Each row was made from one path, in order. Every step used is in the known rows, and no mark comes twice. Write each row's path.
In the rows, 128 means zero.
Known rows
m, t, u: [126 115 153 116 149  85 143 104 204 127 129 144 127 108 106 113 122 134
 132 155 119 133 151 116 126 111 152 127 129  93 153 140 142  97 132 128
 132 132 131 139 123 149 143 125 129]
y, p, b: [127 117 147 119 143 116 167 145 159 126 119 142 107 119  92 154 114 141
 122 194 123 130 143 121 125 135 106 119 130 102 146 151 129 100 132 121
 134 162 147 131 133 164 147 134 135]
s, w: [143 122 133 130 161 118 132  98 178 119 129 138 124 108 121 148 127 112
 117 119 133 130 156 103 125 132 133 126 145 140 134 143 145 127 129 164
 147 138 147 123 144 146 154 145 120]
p, b, q: [143 111 139 124 135 124 168 108 133 131 130 143 124 101  89 158 127 134
 113 108 121 146 147 123 124 107 118 116 154 141 125 146 112 120 126 141
 157 152 140 122 139 140 128 122 138]
d, h: [155  98 157 126 147 119 166 119 160 118 136 165 115  84 125 170 121 108
 100 120 121 131 163 126 123 155 140 129 128 175 153 155 121 105 133 131
 136 146 156 122 141 114 159 130 106]
z, w: [131 124 163 124 152 116 133 105 154 125 137 149 136 109 118 134 125 136
 128 132 130 135 150 110 122 121 126 123 135  97 146 143 138 116 128 154
 145 135 139 113 134 151 145 146 127]
g, s, w, k, z, b: [119 182 157 117 127 131 149 124 203 137 118 139 166 122 124 109 151 115
 128 118 132 138 113 103 122 103 117 139 112  90 134 166  95 143 121  86
 145 133  97 123 146 115 123 137 137]
u, t, m, h, d, n: [148 130 104 128  89 118 179 126 192 121 147 145 166  79 109 159 114 158
  80 167 121 143 127 105 103 119 146 152 163 131 173 115 114 117 150 144
 115 155 162 140 146 172 167 112 153]
g, s, w, z, k: [122 183 158 126 155 133 152  94 171 138 130 143 127 118 131 104 141 135
 110 112 141 109 135  97 110 112 120 124 133  68 136 130 124 138 129 118
 130 126 127 123 151 134 133 132 124]
y, p, b, q: [131 110 138 117 125 138 171 123 153 128 121 147 111 106  91 154 123 140
 118 136 120 145 139 121 127 106 116 121 119  94 122 145 121 107 130 125
 124 156 134 128 139 143 140 127 138]
t, m: [151 107 158 123 137 118 164  94 181 119 132 143 134 111 104 139 110 150
  99 136 122 135 153 120 112 124 122 120 133 122 148 120 126  97 137 150
 142 145 186 122 147 155 148 141 135]
q, b, p: [157 122 132 108 128 124 182 130 175 125 120 138 115 123  84 162 124 151
 120 199 112 117 146 132 117 125 124 144 108  78 154 145 137 106 129 132
 132 136 146 123 121 163 130 156 144]
b, z, k: [126 150 145 124 132 130 151 111 135 134 139 143 127  93 107 110 125 149
 126 118 136 122 144 123 118 151 122 148 156 157 130 137 122 103 118 169
 135 146 133 129 129 117 128 132 146]
h, d, n, q, b, z, k: [128 181  50 121 110 113 165 140 127 137 140 131 164 104  88 133 133 173
 121 124 138 136  90 106 106 148 127 165 157 181 135 147 131 134 105 143
 132 138 143 133 127 143  74 109 159]
h, d, n, q, b: [151 132  51 122 139  96 164 141 149 125 137 136 151 117  88 181 129 153
 109 141 126 153  98 110 108 139 133 152 143 187 152 143 138 132 117 131
 147 128 154 128 140 180  83 115 141]
m, t: [143 105 158 122 144  96 160 115 172 124 135 140 119 113  91 141 126 142
 112 158 115 146 150 121 124  83 135 126 138 119 161 135 136 104 129 149
 160 134 129 128 131 169 133 126 128]
h, d, n, q: [148 111  72 129 150  95 146 123 132 120 143 144 144 102  95 178 117 149
 112 102 136 162 103  95 111 148 141 147 142 217 150 129 134 119 119 149
 148 135 151 128 144 176 108 114 143]
t, m, h, d, n: [159 120 100 126 110 126 156 118 186 116 145 133 161  99 115 160 106 152
  98 137 120 138 130 116 101 148 122 159 150 158 156 111 108 109 142 137
 126 154 181 139 149 166 155 108 173]
y, p: [137  93 149 119 151 119 152 129 173 120 127 150 106 113 112 150 113 131
 127 161 123 133 146 118 120 137 131 133 109 113 146 134 142  87 132 137
 122 141 145 131 143 157 150 146 126]
f, h, d: [148 110 129 123 127 102 177  95 146 128 137 152 143  83 122 197 107 120
 105 166 111 135 144 132 119 158 155 148 142 185 161 153  94  96 138 146
 171 135 142 132 144 158 150 126 117]
w, k, z: [132 140 167 124 133 124 142 126 136 132 133 155 151 101 110  97 147 125
 142  81 128 153 132 131 116 146 138 143 135 183 140 145 105  99 119 146
 139 142 120 129 131 115 112 135 131]
u, t: [142 106 159 127 135  98 177 120 157 126 138 161 122  91 105 153 131 131
  99 159 124 144 149 109 120 112 152 126 153 133 159 133 141 107 139 156
 142 139 130 125 139 156 149 145 110]
h, d, n, q, b, p, y: [159 155  56 105 102 117 162 133 166 130 134 132 157 114  70 189 122 178
 117 164 120 128 118  99 119 135 129 177 106  99 154 170 128 124 119 126
 136 129 127 125 134 219 101 121 152]
g, s, w, k, z: [129 167 155 128 143 122 144 106 185 136 121 154 143 109 131 106 151 130
 130  85 132 135 125 107 112 116 131 128 118  91 137 151 105 135 122 112
 129 129 108 115 145 123 127 137 129]
u, t, m, h, d, n, q: [154 129 103 129  92 123 175 126 176 120 144 145 167  79 105 166 113 164
  78 117 124 147 116  89 103  96 140 140 141 167 163 107 121 130 142 144
 110 143 163 138 152 144 160 106 141]
m, h, d: [166 123 135 127 135 116 162 124 164 121 136 145 142  78 127 180 115 125
 113 152 110 134 144 133 117 158 130 158 141 192 159 139 104 107 138 169
 142 137 151 137 156 136 159 110 136]
l, u, t, m: [136 123 167 123 105  94 180 118 221 125 137 146 131  89 107 131 118 157
  85 158 122 128 155 124 112 131 127 123 163  95 164 136 137  96 151 144
 117 152 184 137 145 141 144 140 114]
f, h, d, n, q, b, z: [143 133  45 116 106 117 177 128 137 128 135 146 158 107  97 183 121 159
 112 140 125 132 101 115 112 138 133 162 144 209 140 159 109 127 109 117
 168 130 135 128 129 142  89 120 135]
u, l: [155  83 162 133 158  99 153  91 174 122 130 145 116  85 113 173 125 124
 107 148 116 132 147  96 117 140 131 135 169 182 143 149 139 101 136 146
 152 144 145 119 146 161 173 154 159]
l, u, t, m, h, d, n: [145 139 112 126  76 105 172 136 226 122 145 136 158  75 120 151 117 162
  82 162 120 131 130 119 101 160 123 162 182 139 173 129 114 107 154 136
 103 160 177 153 150 153 154 105 148]
s, w, z: [132 139 138 123 160 146 132 104 162 124 130 146 128 119 119 119 140 126
 129  98 143 131 147  96 125 118 122 125 145 135 136 137 140 128 124 154
 152 129 151 125 149 139 131 149 104]
g, s: [155 102 161 126 168  91 173 115 179 126 131 157 103 116 115 168 117 143
 101 159 117 128 144 122 112 127 121 125 130 110 151 133 120 107 136 116
 150 128 134 113 153 166 133 134 137]
z, w, k: [122 164 185 126 131 126 123 115 154 132 134 143 152 107 115 100 137 130
 129 108 130 139 137 110 113 123 130 124 134 109 140 135 127 117 128 140
 140 138 118 128 129 138 136 139 132]
n, q: [152 103 150 127 167 111 149 116 138 122 131 147 121 106 103 161 118 138
 113  87 127 147 139 107 121 118 125 119 121 205 138 130 134 112 123 153
 147 127 147 121 145 130 129 130 114]
k, w, z: [131 130 155 119 156 132 132 105 142 121 141 144 125 123 120  99 138 131
 138  91 144 136 141 112 122 106 112 134 134 103 142 163 139 113 121 120
 138 133 147 113 144 143 114 138 117]
b, q, n: [154  90  98 121 142 130 147  81 152 122 143 143 116 105 108 165 115 124
 111  76 126 154 134 116 118 124 122 138 152 203 121 118 113  96 125 135
 155 130 151 125 148 162 116 129 145]
f, h, d, n, q, b: [149 132  62 118 122  98 179 124 139 125 137 136 156 115 104 193 120 135
 103 149 115 138 109 116 108 131 142 151 137 207 154 151 112 125 124 106
 167 127 138 135 133 168 101 117 131]
n, q, b: [158 126 126 119 154 112 169 135 147 123 126 141 126 121  94 157 128 143
 110 127 116 136 136 118 116 113 114 120 122 183 142 143 137 121 121 132
 148 122 152 121 142 139 100 134 112]
s, g: [164 114 141 124 156  92 162  95 172 115 137 151 138 106 124 145 122 143
  93 134 118 137 161 131 126 157 130 138 149 141 155 135 121 106 125 145
 177 150 150 113 163 151 139 137 132]
f, h, d, n, q: [144 106  85 126 134 101 158 104 126 123 141 143 148  97 112 195 109 133
 104 115 127 151 115 103 112 134 152 147 133 232 149 136 111 114 125 120
 167 132 137 133 135 162 130 116 131]

Write each row's path
[137 110 145 114 130 131 167 104 160 126 137 135 142 102 100 157 128 110
 112 100 121 155 136 115 128  89 133 138 125 158 124 143 111 115 126 133
 164 135 127 131 148 127 125 133 138]
z, b, q
[121 168 162  93 102 156 139 117 166 130 139 122 145 132  93 113 132 142
 144 148 135 119 148  94 141  83  97 166  91   4 142 208 119 115 122  88
 140 136 112 119 137 178 129 146 133]
k, w, z, b, p, y
[115 151 143 113 148 152 140 117 171 127 129 131 149 130 114 121 142 111
 128 128 143 135 134  89 133 103 113 131 136 126 133 155 133 136 121 122
 172 132 145 133 146 137 127 148 113]
s, w, z, b
[ 99 181 140 119 103 134 142 127 137 137 123 127 124 112 101  85 124 154
 146 161 141 114 133 116 125 114  86 136 133  20 124 186 131 118 116 105
  93 174 132 126 124 130 137 125 157]
y, p, b, z, k, w
[131 114 164 125 128  78 172 133 190 128 137 150 112  84 114 143 130 140
 101 150 125 135 151 125 119 151 131 137 172 141 163 147 139  97 144 151
 131 145 146 137 142 141 137 137 108]
l, u, t
[125 168 149 129 136 137 119 107 161 129 126 144 158 101 120  90 154 113
 144  66 139 147 136 111 122 135 142 136 134 151 132 151 117 126 117 149
 136 140 116 125 132 111 130 144 121]
s, w, k, z
[152 126 141 129 168 107 155  96 204 126 125 148 111 113 129 165 125 132
 102 140 127 118 147 102 117 120 120 123 129  82 141 138 133 136 134 123
 141 127 135 109 155 160 154 138 128]
g, s, w
[140 101  99 110 126 136 155  96 164 125 137 128 133 116 103 163 117 115
 112 106 126 157 120 109 126 111 109 143 145 196 120 136 100 105 124 111
 174 133 147 133 148 156 109 127 154]
z, b, q, n
[117 156 169 114 119 128 149 140 148 134 128 138 176 115 106  98 149 118
 140 109 128 159 123 124 125 126 129 150 124 176 142 158  93 106 117 112
 153 145 112 139 131 109 106 138 137]
w, k, z, b
[118 141 143 109 124 160 147  99 150 127 143 132 145 120 112 100 146 117
 132  63 138 152 122 105 130  51 114 140 116  91 118 172 119 130 118  95
 149 129 126 120 151 121 103 132 130]
k, w, z, b, q
[104 181 142 126 112 121 144 118 117 138 134 122 133 105  99  90 128 152
 137 133 144 117 142 118 125 115  89 134 166  64 125 185 117 132 112 121
 124 171 137 120 118 128 127 119 159]
p, b, z, k, w
[161 125 123 110 131 122 178 131 159 126 114 138 119 122  78 171 121 158
 117 149 114 124 135 116 117 100 118 129  84 125 144 145 138 119 121 129
 121 125 145 120 129 137 120 148 131]
n, q, b, p
[152 128 110 115 140 124 172 137 152 126 123 146 127 114  92 148 132 165
 122 118 126 127 126 116 120 121 103 133 127 186 129 154 133 128 106 146
 145 125 145 115 137 115  92 136 126]
n, q, b, z
[123 159 161 130 136 111 132  93 136 129 142 120 130 103 123  97 126 118
 126 106 134 126 147 124 116 117 124 138 138  92 138 161 137 113 128 127
 115 148 139 125 129 143 145 127 138]
z, k, w
[119 168 168 121 117 141 121 117 157 135 134 150 153  98 110  90 141 147
 141  99 138 131 127 105 116 126 118 134 145 116 125 144 122 121 115 155
 141 139 115 121 123 117 121 140 137]
b, z, w, k
[123 176 155 108 104 145 156 118 201 140 109 136 153 120 106 122 143 132
 135 140 130 126 117  95 123  86 126 145  81  23 136 168  96 138 120  74
 119 135  93 121 128 120 141 150 155]
g, s, w, k, z, b, p
[113 122 168 124 140 117 125 101 131 129 141 160 158 108 128 111 139 143
 155  99 133 149 143 118 128 122 123 129 127 102 145 159 125 114 117 150
 131 136 127 105 128 128 129 147 124]
k, z, w
[117 166 145 125 124 123 131  95 139 131 142 131 131  97 116  87 128 139
 139  97 143 118 142 118 120 124 115 150 148  87 125 170 132 117 115 136
 115 150 134 119 129 119 131 130 152]
b, z, k, w
[147 165 155 130 151 118 149 105 198 132 117 144 125 110 120 131 137 125
 103 122 128 124 132 100 107 118 128 118 130  97 134 134 119 137 134 117
 138 129 118 123 148 149 143 133 129]
g, s, w, k
[118 147 140 103 125 168 148 114 180 129 119 132 141 131  95 132 135 129
 135 145 140 122 136  86 135  88 116 140 107  70 136 156 131 133 121 117
 143 134 139 129 131 134 142 164 127]
s, w, z, b, p
[122 118 133 115 126 132 165 148 154 128 117 154 109 115  89 143 118 161
 133 179 132 126 139 116 128 140  92 131 139 100 133 160 124 104 118 133
 134 164 142 125 128 139 135 138 140]
y, p, b, z
[118 143 150 101 118 152 146 116 163 125 130 127 130 136  94 109 130 136
 142 149 139 129 130 100 130  73 106 149  93  37 143 179 129 118 120  83
 132 137 135 122 128 145 130 153 143]
k, w, z, b, p
[145  93 110 128 166 112 135 123 131 116 139 139 123 122  95 149 123 142
 115  75 139 154 125  94 114 125 125 132 138 215 137 121 145 115 117 132
 146 136 142 125 132 159 115 128 138]
d, n, q
[122 189 128 117 112 125 151 117 150 136 136 123 139 113 110  82 139 144
 132 136 132 110 135 130 116 118 103 153 147  72 128 184 138 127 113 122
 115 144 136 120 121 121 102 133 149]
q, b, z, k, w
[142 104  90 124 129  96 160 104 141 124 146 144 147  98 118 188 112 125
 106 154 122 143 127 120 112 165 158 161 162 189 157 140 107 101 134 125
 172 143 136 137 133 183 137 123 146]
f, h, d, n
[126 141 113 108 101 155 139 106 148 134 134 135 170 114 102 107 144 115
 138  56 130 176 102 115 121 114 119 154 137 208 114 142  72 104 111  98
 158 134 112 139 136 122  82 124 152]
w, k, z, b, q, n
[128 191 138 114 113 144 140 136 155 138 122 141 162 115  97  98 150 164
 135  89 130 127 108 102 113  98 105 126 121 135 121 152 127 145 105 136
 134 120 116 117 123 102  85 135 122]
n, q, b, z, w, k
[114 182 150 126 149 149 129  97 142 132 134 134 140 111 124  91 144 120
 127  87 148 122 145  98 118 127 129 127 149 129 131 130 138 129 124 155
 135 137 141 135 138 125 132 137 112]
s, w, z, k
[125 144 131 114 126 126 150 124 164 131 131 149 145 119 109 123 137 162
 135 157 127 117 134 120 121 122 102 137 145  79 133 163 137 131 113 150
 146 131 138 107 127 140 103 148 137]
q, b, z, w
[136 141 148 123 168 133 156 102 186 129 126 156 116 123 129 138 138 139
 115 121 138 119 136  95 117 108 111 116 131  78 140 134 127 135 128 119
 149 119 136 111 159 149 126 141 111]
g, s, w, z
[132 119 135 121 139 119 165 133 133 131 126 148 117 108  85 146 124 161
 126 160 133 129 146 122 127 148  93 130 176 150 133 160 111 117 114 149
 166 160 148 119 129 138 119 131 143]
p, b, z
[124 112 154 103 114 133 162 123 151 130 122 143 146 117  93 142 128 139
 147 155 127 141 136 118 135 114 127 155  92 100 149 170 107 101 116 119
 133 143 124 123 122 128 134 158 151]
k, z, b, p
[127 148 142 112 138 159 168  97 198 132 127 145 141 122 120 137 145 128
 110  90 133 134 118  88 125  56 114 124 113  77 116 147 109 151 124  93
 159 117 116 115 166 123 116 133 123]
g, s, w, z, b, q
[120 150 168 104  95 145 151 133 153 134 119 134 164 113  85 112 140 133
 145 131 127 149 122 119 125 117 135 156  89 110 144 161  94 104 118 107
 131 147 106 135 116 113 123 150 157]
w, k, z, b, p
[131 154 127 114 130 131 144 124 152 132 126 147 148 117 106 127 137 172
 137 109 131 123 123 101 122  97  99 123 124 121 127 161 141 143 105 148
 138 123 138 102 130 116  94 138 122]
n, q, b, z, w
[155 118 181 127 107 130 185 119 195 121 135 150 140  84 116 142 118 146
  82 151 111 123 163 118 112  99 130 124 135 119 162 114 117 111 153 150
 114 148 159 134 151 130 186 131 125]
u, t, m, h
[126 109 140 113 117 142 161 107 146 131 137 150 162 104 107 133 142 121
 135  70 124 166 128 122 134  92 133 147 121 158 125 160  97 113 115 131
 153 135 118 121 143 100 108 136 137]
k, z, b, q
[118 187 103 116 111 142 122 146 148 134 129 135 165 131  91  90 151 166
 138  76 142 137  94  89 103 103 105 136 136 146 118 144 135 149 100 115
 135 130 112 122 112 124  69 129 150]
d, n, q, b, z, w, k
[151 117  90 122 159 111 156 145 150 118 134 131 131 137  89 153 131 147
 111 115 128 143 119 109 108 119 116 134 135 193 138 134 151 127 115 112
 146 130 144 126 127 168  89 130 140]
d, n, q, b
[113 145 153 122 125 124 141 126 138 135 128 147 144 111  98 126 128 165
 139 150 138 124 144 109 129 122  87 120 169  77 131 167 121 133 111 149
 154 158 141 106 122 134 128 136 143]
p, b, z, w
